Each row was made from one walk, in order. Every step used is in the known rows, and no mark comes twice. Write each row's walk.
Known rows:
H-D-S: [-0.04 -2.67 -2.14  1.24  1.37 -1.60 -2.25  2.26 -0.70 -0.42  1.37  2.80
  1.44 -0.91 -2.77 -1.12  0.37 -1.37  3.03 -0.15]
W-D-V: [-3.32 -1.85  0.86 -0.33  2.33  0.81  1.82  1.91  3.79 -0.21 -1.68 -0.82
  2.79 -1.08 -3.50  0.70  0.08  1.24  2.91 -0.74]
M-S-V-H-D: [-0.62 -0.82 -1.58  2.71 -1.45 -3.62 -1.66  5.03 -1.32  0.54  0.51 -0.84
 -0.02 -2.75 -2.01 -0.21  2.47  2.93  4.00 -2.20]
D-V-H: [-3.30 -0.25  1.62 -1.49  1.52 -1.78  0.12  3.45  0.71  0.61 -2.14 -0.26
  1.99 -0.79 -5.00  0.95  1.96  2.14  2.59 -0.13]
K-B-M-D: [ 1.29 -0.25  1.96 -2.87 -0.57  3.02  5.90 -2.47  0.70  1.49 -0.57 -1.62
  1.42  0.92  0.77 -0.92 -2.35 -0.96 -2.50 -1.30]
K-B-M-S-V: [ 1.56 -0.74  0.10 -0.84 -1.13  0.03  4.06 -2.46 -0.87 -0.28 -0.33 -3.96
 -0.21 -2.46  1.90 -0.18 -1.07  0.89 -4.73 -1.33]
V-H-D: [-1.92 -0.49 -0.36  0.28  0.23 -2.13 -1.61  5.76 -0.31  0.48 -0.72  0.49
  1.34 -1.72 -3.54 -0.11  2.48  0.01  5.56 -1.44]
M-K-D-V: [-0.59 -0.90  1.91  0.19  1.02  0.86  1.95 -1.43  1.49  3.20 -1.10 -1.62
  1.89  0.72 -4.67  0.02 -0.13  1.07  1.81  0.55]
S-V-H-D: [-1.41 -0.70 -0.50  1.66 -1.02 -2.02 -0.01  5.80 -0.08  0.31  0.02 -1.14
  0.73 -2.28 -2.85 -0.69  3.49  1.13  5.54 -1.74]
D-M-S: [ 0.78  0.39 -0.07 -0.11  1.12 -3.10 -1.77  1.33 -2.04  1.06 -0.10 -0.12
 -0.67 -1.89 -0.46 -1.38 -1.79  0.22  0.32 -1.50]
B-M-K-D-S: [ 3.74 -0.49 -0.14 -1.91  0.60  0.50  0.90 -5.42 -1.02  2.95  0.47 -0.57
  0.68  1.41 -2.14 -1.22 -0.94 -0.90  0.31  0.98]
K-D-M: [ 0.67  1.69  1.20 -0.66  1.08 -0.01  0.93  1.30 -1.03  3.86  1.35  0.75
  0.69 -0.07 -2.15 -3.53 -0.54 -0.35  4.04 -0.91]
B-K-D-M: [ 1.50  2.04  1.63  0.01  0.39 -0.63  1.25  0.29 -0.79  4.52 -0.54 -1.36
  1.15 -0.76 -2.10 -2.44 -1.43 -2.09  1.99 -0.57]
K-B-M-S: [ 1.11 -0.61  0.31 -2.29  0.07 -0.09  2.72 -2.55 -1.11 -0.12 -1.10 -2.35
  0.39 -2.03  1.31  0.22 -2.08 -0.28 -4.50 -0.94]
K-B-M: [ 0.23 -0.43  1.32 -3.38  0.44  1.38  4.17 -1.71  0.15 -0.17 -1.63 -2.55
  1.21 -1.44  0.69 -0.14 -1.07 -2.17 -2.91 -0.51]
D-M: [-0.02  0.44  1.04 -1.16  1.50 -1.51 -0.24  2.01 -0.69  1.08 -0.53 -0.48
  0.18 -1.35 -1.11 -1.76 -0.92 -1.67  1.80 -1.23]
S-V-H-D-M: [-0.19  0.00  1.14  1.47 -0.41 -3.16 -0.92  6.22 -1.37  1.62  0.33 -1.61
  0.67 -2.86 -2.55 -1.70  2.89 -0.28  6.66 -2.25]
W-D-M-S: [ 0.57 -0.02 -0.35 -0.14  1.97 -2.01 -1.46  1.57 -0.04  0.88 -0.86 -0.57
  0.05 -2.56 -0.47 -0.64 -1.80  0.71  2.40 -2.43]
B-M-S-V-H: [ 0.93  0.59 -0.38 -1.04 -1.53 -2.36  1.04 -0.07 -1.61  0.48 -0.50 -2.75
 -0.92 -1.40 -0.49 -0.54  1.61  2.94 -0.08 -1.39]
S-V-H: [-1.02  1.01 -0.20 -0.42 -0.34 -2.17  0.91  3.79 -0.12  0.94 -1.10 -1.67
 -0.41 -1.45 -1.98 -0.69  2.70  2.36  2.45 -1.44]
D-M-K: [ 1.78  0.41  1.78 -0.96  1.25 -1.82 -0.78  0.11 -0.44  1.70 -2.47 -2.75
 -0.36 -1.55 -1.35 -0.12 -1.47 -2.83  0.53 -0.86]
S-V-H-D-M-B: [ 0.34 -0.08  2.92  0.93  0.23 -2.88 -0.92  5.14 -2.22  1.66 -1.24 -2.90
  0.17 -3.31 -1.07 -0.65  2.42 -0.59  5.37 -2.82]
H-D: [-1.42 -1.83 -0.91  1.21  0.38 -0.17 -0.21  3.63  0.75 -0.54  0.40  0.62
  1.52 -1.22 -2.07 -0.78  0.69 -1.43  3.80 -1.11]
M-S-V: [ 0.21 -0.62 -1.93  1.76 -0.76 -1.69  0.69  0.71 -0.28 -0.40  0.42 -1.39
 -1.10 -1.72  0.20 -1.10 -0.08  2.75 -0.99 -1.55]

Which walk is each row?
[ 1.10 -0.12  3.35 -0.62  0.69 -3.16 -1.23  4.09 -1.94  2.65 -3.22 -3.72
  1.20 -4.04 -2.19  1.51  0.29 -3.01  2.60 -1.62] : V-H-D-M-K-B
[ 2.39  1.87  0.60  1.08 -0.02 -2.28 -0.37 -0.36 -2.06  4.45 -0.03 -1.25
  0.32 -1.43 -1.70 -2.10 -2.25 -0.41  0.28 -0.87] : B-K-D-M-S
[-3.19 -3.45  0.75  1.81  0.93  0.20  0.50  3.36  1.83 -0.55  0.13  0.45
  3.40 -1.15 -4.48  0.14  1.05 -0.48  3.86 -0.10] : H-D-V
[ 2.13  0.23  1.08 -1.99 -0.40  1.91  3.12 -4.22  0.35  3.12 -0.62 -2.53
  0.70  1.03 -1.51 -0.91 -0.38 -1.17  0.89 -0.14] : B-M-K-D
[ 2.92  1.67  0.40  2.49 -1.46 -2.07  1.05 -0.42 -1.89  4.48  0.61 -2.80
 -0.22 -1.87 -0.90 -2.76 -1.41  0.86  0.39 -1.20] : B-K-D-M-S-V
[-0.01  0.04  0.36  0.88  0.44 -4.83 -3.93  5.57 -3.05  1.72 -0.03  0.42
  0.42 -2.93 -2.53 -0.61  0.72  0.38  5.05 -2.23] : V-H-D-M-S
[-0.26  0.95 -1.25  0.57 -0.90 -3.65 -0.68  3.01 -1.34  0.84 -0.74 -1.56
 -1.19 -2.08 -1.33 -0.40  1.53  4.04  0.85 -1.68] : M-S-V-H
[ 1.99  1.64  0.90  0.22 -0.03 -2.42  0.07 -0.34 -2.51  4.03 -1.60 -2.08
 -0.20 -1.34 -2.24 -1.02  1.07  1.64  0.42 -0.54] : M-B-K-D-S-V-H
[ 0.25  1.24 -0.01  0.23 -0.28  0.43  2.18 -0.12  0.47  3.24 -0.77 -0.98
  1.25 -0.17 -2.31 -1.60 -0.65 -0.91  0.78 -0.19] : B-K-D
[ 3.73  0.82  0.24 -1.39 -0.78 -1.25  1.08 -3.34 -1.87  4.06  0.21 -2.23
 -0.23  0.42 -2.72 -1.11  1.90  1.62  1.77  0.33] : B-M-K-D-S-V-H
[ 1.90  0.28  2.92 -1.70  1.55 -1.31  0.96 -0.24 -0.71  1.88 -3.44 -4.16
  0.12 -2.80 -0.01  0.68 -2.15 -3.32 -2.25 -1.02] : D-M-K-B
[-0.81  0.40  2.62 -0.82  0.74 -1.07  0.64  0.99  0.36  4.19 -1.90 -1.54
  1.85  0.14 -6.03  0.78  1.62  2.45  3.56  0.25] : M-K-D-V-H
[ 0.86  0.09 -1.82 -0.45  1.44 -0.42 -0.22 -0.27 -1.07  2.72  2.13  3.23
  0.67  1.00 -3.08 -2.79 -0.39  1.23  2.27  0.43] : K-D-S
[ 1.42  0.16 -0.68  0.27 -0.72 -2.23  0.50  1.85 -0.88  2.50  0.86  1.48
 -0.23  1.17 -2.33 -1.83  0.93  3.47  2.02 -1.09] : M-D-S-V-H
[-0.25 -1.27 -2.25 -0.87  2.70 -0.89 -1.01  0.80  1.26 -0.07 -0.42  1.62
  0.89 -1.01 -1.60 -0.35 -0.48  0.42  2.13 -0.72] : W-D-S
[ 0.72 -0.62  1.21 -1.49  0.84 -0.26  1.75 -0.70  0.64  0.67 -3.61 -3.84
  0.21 -2.16 -0.28  1.72 -1.59 -1.96 -3.46 -0.70] : M-K-B
[ 1.93  0.40  0.39 -0.25  1.27 -0.68 -0.06 -2.68 -1.49  3.17 -1.34 -0.21
  0.66 -0.36 -1.62 -0.97 -1.63 -0.99 -1.35  0.02] : M-B-K-D-S
[-0.99 -0.47  4.59 -3.48 -0.26  1.43  5.30 -0.31  0.77  2.33 -1.86 -1.97
  3.03  0.58 -2.95  0.75 -0.02  1.45 -0.82 -0.63] : K-B-M-D-V-H
[ 1.19 -0.92 -1.29 -0.27  0.72 -0.38  0.40 -0.35 -0.24  1.62  1.31  3.19
  0.57  2.08 -1.86 -1.97 -1.76  0.83  0.48 -0.57] : M-D-S
[-1.07 -0.50  3.37 -2.56 -0.33  0.72  3.63 -0.08  0.84  2.04 -0.93 -0.44
  2.54  1.94 -3.91 -0.12  0.75  1.99  2.27 -0.42] : B-M-D-V-H
[-0.41 -1.96  3.88 -2.27 -0.14  3.24  6.65 -2.48  1.72  1.27 -0.72 -1.60
  3.27  1.01 -1.56  0.19 -1.92  0.01 -2.42 -0.22] : K-B-M-D-V
[-3.70 -0.62  1.38 -1.57  2.30 -1.07  0.52  4.15  2.68  0.65 -2.87 -0.96
  2.68 -1.65 -4.71  1.53  1.71  2.69  4.51 -1.06] : W-D-V-H
[ 0.17  0.31 -1.53 -0.25  0.55 -3.60 -1.10  2.53 -1.39  0.91 -0.13  0.44
 -0.50 -1.05 -2.51 -1.11  2.24  2.40  1.60 -0.38] : D-S-V-H
[ 1.37 -0.58 -0.99  0.09 -1.24 -0.36  2.38 -2.46 -0.44 -0.57  0.53 -2.48
 -0.68 -1.10  0.98 -1.09 -0.26  1.42 -1.63 -1.09] : B-M-S-V
[ 0.46 -2.80 -2.42  2.72  0.00 -1.52 -0.72  2.35 -0.52 -0.56  2.23  1.13
  0.93 -1.27 -2.17 -1.59  1.27 -0.08  3.20 -0.39] : H-D-S-V
